What can hang from each mark
j_599: j_686
j_298: j_62
j_919: j_387
j_375: j_919
j_252: j_62
j_62: j_252 j_298
j_775: j_252 j_298 j_387
j_686: j_62 j_775
j_387: j_919

Known rows, with every way that one mark hangs from another
j_375{j_919{j_387}}: [-1.22 -4.09  2.44  0.88 -5.86 -0.36 -0.79 -2.50 -1.50 -0.65  1.20  3.77
 -0.64 -0.14 -2.25 -2.54 -3.01 -0.39]
j_599{j_686{j_62{j_252 j_298} j_775{j_387{j_919}}}}: [-1.34 -3.14  3.67  2.82 -2.44  5.71 -1.35 -3.46 -2.57 -1.30 -1.28 -0.98
 -3.14 -2.48 -0.74 -4.05 -4.35  3.27]
j_298{j_62{j_252}}: [-1.17 -0.71  2.01  3.62 -6.33  3.15 -1.56 -1.76 -2.47 -0.84  2.18  1.77
 -3.16  0.20 -0.83 -2.05  1.21  0.24]
j_686{j_62 j_775{j_252 j_387{j_919}}}: [-5.55 -2.83  5.72  1.63 -2.04  3.55 -0.18 -8.36 -2.04  1.59  0.90 -2.09
 -2.88 -2.73 -2.56 -2.31 -5.85  2.65]
j_252{j_62{j_298}}: [-2.41 -2.63  3.02  2.54 -5.05  1.11 -2.15 -1.08 -2.09 -2.39 -0.30  4.05
 -1.57 -2.05 -4.31 -2.27 -0.13  4.51]
j_599{j_686{j_775}}: [-1.12 -1.87  4.02  1.38 -0.20  3.41 -0.43 -1.02 -0.33  0.57 -1.87  0.85
 -0.63 -0.85 -0.12 -2.06 -3.03  2.15]
j_775{j_252}: [-2.08 -1.27  3.18  1.40 -2.91  0.00  0.29 -5.57 -1.70  2.68  0.89  1.28
 -1.31 -0.23 -0.42 -0.15 -1.99  4.08]
j_775{j_252{j_62} j_387}: [-4.94 -4.00  6.14  1.72 -4.46  1.13 -2.03 -6.24 -1.65  2.03 -0.64  1.33
 -2.00 -2.17 -3.81  2.36 -4.79  5.89]
j_686{j_62{j_252 j_298} j_775{j_387{j_919}}}: [-2.60 -3.11  3.34  3.21 -4.39  5.58 -1.40 -4.77 -2.19 -3.36  1.17 -1.78
 -3.88 -1.48 -1.57 -5.13 -3.43  3.46]
j_775{j_387}: [-0.72 -1.91  4.41  0.87 -3.67  1.29 -1.14 -3.75  0.06 -0.67  1.32  0.55
 -1.42  1.03 -2.16  0.57 -2.75  3.87]
j_919{j_387}: [-0.32 -4.19  4.05  1.49 -2.51 -0.14 -0.11 -2.30 -0.20 -2.05  1.25  2.52
  0.23 -0.41 -1.19 -1.66 -0.70  1.37]
j_599{j_686{j_62 j_775{j_298 j_387{j_919}}}}: [-1.51 -2.55  5.67  1.22 -1.14  4.40 -0.61 -4.75 -1.12  2.16 -2.30 -1.59
 -1.36 -3.68 -2.84 -1.70 -6.52  3.30]
j_599{j_686}: [ 0.50 -0.69  3.17  1.19 -1.39  1.67 -0.29 -1.71 -1.00  1.19 -0.77  1.84
 -0.58 -0.67 -0.57 -1.37 -1.91  2.53]
j_599{j_686{j_62 j_775{j_252 j_298 j_387}}}: [-1.85 -3.14  5.66  0.29 -0.36  3.72 -0.77 -5.44 -1.48  3.99 -3.47 -0.11
 -1.99 -3.79 -2.55  0.17 -7.67  4.11]
j_599{j_686{j_62{j_252} j_775}}: [-1.00 -0.86  3.21  1.56 -0.83  4.77 -0.72 -2.06 -1.11  0.33 -0.91  1.08
 -1.98 -2.29 -0.63 -4.09 -3.33  1.23]
j_387{j_919}: [-1.95 -0.47  3.34  3.23 -4.41  1.14  0.53 -5.00 -1.35 -0.23  3.06 -1.65
 -0.35 -0.21 -0.85 -3.48 -0.25  2.71]
j_775{j_298{j_62{j_252}} j_387{j_919}}: [-1.15 -3.31  5.11  4.16 -7.90  3.80 -1.80 -5.56 -2.03  1.02  0.42 -3.35
 -2.41 -1.41 -2.41  0.59 -3.60  4.55]
j_775{j_298{j_62}}: [ 0.16 -1.30  3.48  1.90 -5.24  1.31 -0.96 -2.82 -1.45  2.03 -0.31  1.32
 -1.41 -1.31 -3.25  0.35 -1.53  2.63]

Rows
[-4.06 -4.39  6.15  1.76 -1.09  3.78 -1.71 -3.41 -1.21  2.03 -3.58  0.56
 -1.60 -2.64 -1.77  0.60 -5.80  4.28] | j_599{j_686{j_775{j_252{j_62} j_387}}}
[-1.16 -2.54  5.15  2.19 -2.26  5.57 -0.97 -4.31 -1.12  1.46 -2.01 -2.15
 -1.79 -3.41 -1.65 -2.50 -6.29  3.73] | j_599{j_686{j_62{j_252} j_775{j_298 j_387{j_919}}}}
[-1.26 -1.55  1.50  2.26 -3.19  4.54 -1.03 -2.24 -1.88 -3.08  0.83  1.46
 -3.42 -1.13 -1.20 -5.93 -1.58  2.35] | j_686{j_62{j_252 j_298} j_775}
[-0.26 -1.80  2.24  1.99 -1.39  4.87 -1.08 -1.43 -2.25 -1.08 -1.50  1.56
 -2.81 -2.20 -0.54 -4.63 -2.86  2.30] | j_599{j_686{j_62{j_252 j_298} j_775}}
[-2.24 -4.49  5.91  1.78 -1.87  4.10 -1.44 -4.01 -1.75  3.68 -4.20 -0.58
 -2.16 -2.48 -1.35  1.83 -6.45  3.98] | j_599{j_686{j_775{j_252 j_298{j_62} j_387}}}
[ 1.35 -0.65  1.50  1.71 -2.51  3.16 -0.90 -2.08 -2.85 -0.42 -0.47  2.44
 -2.70 -2.12 -0.98 -3.94 -1.72  2.68] | j_599{j_686{j_62{j_252 j_298}}}
[-2.88 -3.81  4.62  1.90 -1.08  4.22 -0.78 -5.74 -3.51  1.27 -2.15 -0.71
 -3.27 -3.43 -1.45 -2.31 -5.75  3.73] | j_599{j_686{j_62{j_298} j_775{j_252 j_387{j_919}}}}
[-2.02 -3.89  5.23  2.56 -4.75  4.92 -1.98 -2.70 -0.11 -0.17 -1.47 -1.31
 -2.35 -0.54 -2.05  0.40 -4.33  3.58] | j_686{j_775{j_298{j_62{j_252}} j_387}}
[-6.18 -4.25  6.68  3.31 -5.43  1.65 -1.47 -8.19 -2.55  2.00  0.26 -1.45
 -1.84 -2.95 -3.45  0.96 -4.69  6.03] | j_775{j_252{j_62} j_387{j_919}}
[-4.16 -1.25  3.91  0.60 -0.85  2.51  0.26 -5.87 -1.63  1.95  0.53  1.20
 -2.46 -2.47 -2.24 -3.11 -3.83  1.55] | j_686{j_62 j_775{j_252}}
[-2.01 -4.16  5.67  1.79 -5.51  1.62 -1.54 -7.10 -2.56  4.63 -1.70 -0.43
 -2.92 -1.92 -3.16  4.28 -5.62  5.42] | j_775{j_252 j_298{j_62} j_387}
[-3.75 -3.27  3.42  2.46 -4.52  0.54 -1.38 -4.45 -3.13  1.06 -0.78  3.05
 -2.13 -2.44 -2.81 -0.56 -1.85  5.56] | j_775{j_252{j_62{j_298}}}
[-4.77 -5.22  7.00  1.75 -3.24  3.04 -1.80 -5.15 -0.07  2.52 -3.37 -0.67
 -1.23 -2.88 -3.60  1.93 -7.03  6.70] | j_686{j_775{j_252{j_62} j_298 j_387}}
[-0.39 -1.31  4.31  0.46 -0.07  3.56 -0.33 -2.69 -0.79  2.42 -2.60  1.05
 -1.03 -3.39 -2.63 -2.28 -5.02  2.37] | j_599{j_686{j_62 j_775{j_298}}}
[-4.25 -5.19  5.72  3.10 -2.24  4.22 -1.60 -4.16 -2.70  0.84 -3.44 -0.92
 -2.19 -3.14 -1.34 -0.79 -5.45  5.18] | j_599{j_686{j_775{j_252{j_62{j_298}} j_387{j_919}}}}
[-4.88 -4.50  6.53  2.76 -1.73  4.17 -1.40 -4.63 -1.83  2.05 -2.97 -1.14
 -1.50 -3.20 -1.39 -0.31 -5.88  4.38] | j_599{j_686{j_775{j_252{j_62} j_387{j_919}}}}
[-4.09 -4.02  5.42  1.39 -2.00  2.86 -0.83 -5.09 -0.30  0.92 -0.74 -0.89
 -1.88  0.08 -0.73  0.47 -5.09  4.34] | j_686{j_775{j_252 j_387}}
[-2.05 -2.13  4.68  2.35 -1.85  5.65 -1.04 -4.06 -1.47  0.07 -0.62 -1.47
 -2.33 -2.51 -0.83 -3.46 -4.81  2.24] | j_599{j_686{j_62{j_252} j_775{j_387{j_919}}}}
[-2.87 -2.52  5.88  1.29 -2.72  3.95 -0.45 -6.30 -0.44  1.03 -0.03 -2.48
 -1.64 -3.05 -4.17 -2.20 -6.14  3.40] | j_686{j_62 j_775{j_298 j_387{j_919}}}
